Each row was made from one path, in order. Every step used is in the known rows, and no mark comes twice. Write each row's path.
Known rows
T-B-X-S: [  7 -13  20   0   6   2   9   4 -19 -12 -20  15  -1   1  17  -2   0  -8]
R-S-X: [  6 -21   2 -12 -17   7  -9  -2  -3 -15   2   2  24  -7 -12  -2   5   5]
E-S: [ -3  34 -11   6   0  -6   6   8  -2  -2 -15   6  11 -10   6   2   1   0]
T-B-R: [ 20  31   5  -6 -20  10   5   8 -10  14 -17  -1   2  -8   9 -14  -6  -8]
E-S-X: [ -3  12 -16   2 -11 -10   3 -18 -10  -5 -18   6  27 -11  -5  -6   4   6]
B-X-S-T: [ -8   2   8   5  18   8  -1   2  -5 -28 -18  19  -6   1  16  -3   1  -4]
X-B: [  5  -2   4  -2  -4 -10   3   5   6   1  -9  -3   9   5  -9  -2   7  -2]
B-E-S-X: [  2 -20 -14  -1  -9 -15   8 -19 -22   3 -24   8  21  -2  -2   9   3  12]
E-S-T-B: [  3  35 -14   1  -1  -5   5  26 -10  -6 -28  14  -7  -9  22 -22 -11  -4]
R-B: [ -4  12   9  -6  -7   4   5 -19   3  11  -2   8 -17   9   1  -1   1  -2]
E-S-X-B: [  4   7 -12   1 -13 -17   5 -13  -5  -3 -25   4  35  -7 -13  -6  11   4]
T-B-R-S-X: [ 26   5  11 -17 -35  18  -4   5 -13  -4 -15   1  25 -15  -4 -18  -2  -2]
S-T: [ -4  12  -6  -1   5   3  -6   9   4  -9  -5   8  -9  -1   9 -13  -7  -1]
X-S-T-B: [  1   3  14  -1  10   2   0  27  -9 -21 -23  14 -13   2  21 -11  -9  -6]
E-S-T-B-R: [ 12  70 -14   2 -12   8   5  21  -9   0 -39  10   3 -14  22 -24 -13  -7]
T-B-R-S: [ 24  32  14 -13 -21  20  -1  28  -4   1 -14  -1   6 -11   6 -10  -6  -8]
S-X: [  1 -25  -8  -4 -10  -2  -2 -23  -8  -5  -1   1  19  -4  -8  -6   4   6]
B-R-S: [ 15  40   8  -9 -13  24  -5  18   5  -6  -8  -2  13 -10  -4   2  -1  -4]
T-B-X: [ 12 -25   4  -2  -6  -1   6  -2 -18   4  -8  11  -6  -1  14 -17  -3  -8]
B-T: [ -4  35  14   5 -15   1   3  20   6  15   1   4  -5  10   4   9  -1  -2]
S-X-B-E: [ 13 -62   2  -9 -13 -18   5 -20 -10   7 -13   1  21   8 -14   5  10   9]

Which path is each row?
[  2   3  13   0 -29 -12   3   2   5  12  -5   1  21  11 -13   0  11   1]
S-X-B-T
[ -1  41  -1   7 -29 -16   9   3   2   9 -22   7  30   6  -9   2  10   3]
E-S-X-B-T
[  7 -28  -1  -6 -14 -12   0 -16  -2  -2  -9  -2  28   0 -18  -9  10   3]
S-X-B
[ 12  -3  -2  -2  -1 -14  14  15 -25  13 -26   9  -5   0  17   4  -6   3]
T-B-E-S
[  8 -12  -2  -3  -3   3   1   8 -13  -6 -13  18 -14  -3  22 -28  -8  -8]
S-T-B-X
[ 12  -8   6 -10  -9  13  -7  30 -10 -15 -11  20 -11  -6  18 -24  -7  -9]
R-S-T-B-X
[ -3  11 -16   2  11  -7   5  13 -11  -3 -27  16  -9   2  16   4  -5   7]
B-E-S-T
[ 12 -27 -10  -6 -16 -18  13  -8 -32   9 -30  11  15  -4   7  -3  -3   8]
T-B-E-S-X
[  4  10 -10   1   7 -18   7  17  -5  -2 -36  11  -1   5   8   2   1   4]
X-B-E-S-T
[ -7  27  -8  -4   3  -6   9  -6  -6   9 -28  23 -24   8  16   2  -6   5]
R-B-E-S-T
[  8   2  -3   1   3 -20  12   8  -8   9 -28   5  11   6   0  15   7   6]
X-B-E-S
[ 15  40  -2  -5 -14  13   1  17  -5   0 -23   6  -7  -9  17 -26 -12  -9]
S-T-B-R
[ -9  41  22  -1 -21   3   9  -4  10  27   0  10 -20  19   5   7   0  -4]
R-B-T
[ 16 -26   9 -16  -2   5  -3  40 -13  -8 -15  11 -21   3  17  -4 -11   1]
R-S-T-B-E
[ 12  40  15  -2  -1  14   2  23  -9 -16 -34  10  -2  -5  22 -13 -10  -9]
X-S-T-B-R
[ 11  52   2  -8 -11  27 -12  24   9 -16 -12   5   5 -10   4 -10  -6  -5]
B-R-S-T
[  4  20 -16   4  -2  -3   7  12 -19  -7 -29  24  -5 -10  28 -27  -8  -8]
E-S-T-B-X
